Each row comes from the steps of one path. Every step used is in the known rows, and no mark comes twice. Write the path behind each row, first mark first.
Known rows:
zaso-zisa-letef-depag: 12	-2	-9	-27	14	-33	26	7	2	5	23	-6	-21	-14	8	10	-11	-2	-13	9	16
denaf-dugid-lofo-tosi-moko: 35	8	0	7	-17	21	21	8	1	40	6	9	-7	-10	-11	-14	16	45	-7	10	8
denaf-dugid-lofo-tosi-depag: 58	8	-1	-7	-11	8	37	13	6	43	16	8	-10	-18	-16	5	24	40	-16	12	0
zaso-zisa-letef-depag-tosi: 18	-2	-11	-16	16	-36	18	-8	-1	-14	12	-17	-13	-12	8	15	-27	-2	-17	9	23
dugid-lofo-tosi-depag: 43	8	4	-27	-9	1	33	14	-9	33	11	-4	-11	-5	-9	0	22	23	-6	19	-3
moko-tosi-zaso: 9	8	-3	-21	3	-11	8	-19	-20	1	-1	4	-16	16	-20	-7	8	2	-4	23	0
zaso-zisa-letef: 3	0	-12	-16	5	-22	21	18	-9	16	11	-9	-11	-13	-7	-1	0	0	-8	6	25
depag-tosi-moko-zisa: 9	4	1	-2	-3	-8	-7	-21	-28	-8	-10	-5	-9	6	-10	-8	-16	15	-11	16	23
zisa-letef-depag-tosi-moko: 25	-1	-5	-6	4	-25	14	-20	-8	-19	10	-12	-27	-4	8	5	-29	13	-3	22	26
letef-depag-tosi: 37	15	6	-31	14	-29	5	-14	-2	-6	7	-9	-17	19	9	-7	-9	-7	1	16	14
depag-tosi-zaso-zisa: 0	-1	-13	-20	12	-32	-2	-7	-18	-19	-6	-19	5	6	-5	-14	-27	1	-17	9	9
zisa-lofo: 18	14	0	-27	16	-19	-11	4	-8	12	6	-8	-19	28	-9	-32	29	-22	10	-1	17
zisa-lofo-tosi: 11	13	7	-31	10	-11	-3	0	-3	21	13	-4	-14	28	-8	-17	38	-23	13	-19	1
zisa-letef: 21	8	-2	-13	1	-14	24	11	-7	18	11	-6	-21	3	-12	-1	14	-1	11	15	24
dugid-lofo-tosi: 32	13	8	-24	-9	10	23	14	-4	37	3	-2	-7	8	-7	-10	29	11	6	9	-2
denaf-dugid-lofo-tosi: 46	15	3	-3	-9	18	26	12	10	47	6	11	-3	-3	-15	-8	29	29	-4	4	1
dugid-denaf: 18	14	-4	-11	2	-14	13	17	-7	24	17	5	-11	6	-1	-14	8	10	11	14	11
lofo-tosi: 14	17	11	-33	-1	-10	15	7	-8	31	15	2	-7	17	-4	-6	29	-6	13	-2	2
zaso-zisa: 2	10	-4	-31	8	-26	5	18	-11	22	7	-9	-6	2	-1	-20	7	-4	-6	3	18
lofo-tosi-zaso-zisa-gotuf: -21	5	-15	-33	10	-15	4	-6	-11	6	8	-5	18	10	7	-14	-1	3	-27	-19	-9
denaf-dugid-lofo-tosi-zaso-zisa-gotuf: 13	2	-23	-3	4	11	16	0	7	21	0	2	23	-12	-4	-16	0	38	-44	-14	-8
zisa-gotuf: 16	22	-5	-28	10	-9	3	2	-7	22	2	-5	-1	20	8	-32	16	-5	-8	0	18
moko-zisa: 15	10	8	-25	3	-6	7	-3	-16	19	2	7	-15	14	-16	-7	16	0	-4	10	11
denaf-dugid: 34	19	0	-9	4	-9	13	10	3	32	9	9	-13	5	-11	-18	20	12	0	8	20

Which path is each row?
-2	8	4	-20	2	-10	-12	-4	-13	15	11	-5	-16	20	-1	-22	24	-6	9	-12	7 -> zisa-lofo-tosi-moko
12	8	-6	-16	11	-13	-10	-41	-13	-18	-1	-2	-4	9	17	-11	-31	16	-36	3	16 -> letef-depag-tosi-moko-zisa-gotuf
-6	-4	4	-25	14	-5	-6	-23	-11	-8	6	9	-5	30	-23	-1	21	-11	-7	-13	-18 -> moko-zisa-lofo-tosi-zaso
3	-5	5	-15	-5	-6	27	-21	-8	3	24	13	-23	-8	-1	32	-7	17	-10	4	1 -> lofo-tosi-moko-zisa-letef-depag
-10	10	1	-17	-5	7	0	-21	-20	19	3	9	5	9	4	-10	7	16	-22	-16	4 -> lofo-tosi-moko-zisa-gotuf
6	-7	-15	-7	7	-34	11	-12	-9	-21	11	-18	-15	-21	12	8	-45	14	-21	13	27 -> zaso-zisa-letef-depag-tosi-moko
-15	1	-4	-34	4	-21	12	2	-15	7	10	-3	4	6	-6	-3	2	2	-8	-6	-12 -> lofo-tosi-zaso-zisa
17	6	-5	-18	8	-21	-1	-15	-14	-18	-8	-14	-5	22	-10	-17	-12	-1	0	19	8 -> depag-tosi-zaso
4	-7	-14	-29	35	-44	-19	-24	-4	-39	4	-19	-8	16	3	-14	-26	-17	-23	-2	1 -> letef-depag-tosi-zaso-zisa-lofo
27	-4	-9	-15	16	-30	20	-25	-1	-35	7	-11	-19	8	0	15	-28	3	-6	25	7 -> zisa-letef-depag-tosi-zaso
-3	11	-4	-14	2	1	-8	-16	-22	10	-3	3	-3	9	2	-25	-3	18	-27	1	18 -> tosi-moko-zisa-gotuf
7	-2	-10	-32	22	-42	1	-17	-6	-30	5	-14	-4	5	7	-2	-36	2	-22	14	1 -> letef-depag-tosi-zaso-zisa
4	11	-6	-2	2	-3	-14	-30	-24	-8	-13	-8	4	9	2	-21	-22	17	-30	1	25 -> depag-tosi-moko-zisa-gotuf
-1	-11	-23	-2	10	-29	12	-6	-14	-25	-3	-20	-1	-7	-11	5	-32	6	-18	13	15 -> depag-tosi-zaso-zisa-letef
9	-6	-4	12	-6	-6	8	-22	-24	-15	-6	-6	-14	-6	-16	10	-25	19	-13	17	28 -> depag-tosi-moko-zisa-letef
34	12	1	-25	-2	-19	20	-10	-21	20	11	2	-24	0	-16	2	14	6	-11	26	14 -> moko-tosi-depag
2	3	0	-30	13	-14	-5	-10	-7	-1	11	-3	-10	33	-11	-15	24	-16	7	-12	-12 -> zisa-lofo-tosi-zaso
15	-4	-14	-4	-2	6	24	9	4	22	5	5	10	-15	-16	-4	2	38	-27	1	-10 -> denaf-dugid-lofo-tosi-zaso-zisa
29	-1	1	-10	12	-18	18	-27	-2	-17	7	-2	-19	0	-8	27	-20	2	-15	14	16 -> moko-zisa-letef-depag-tosi
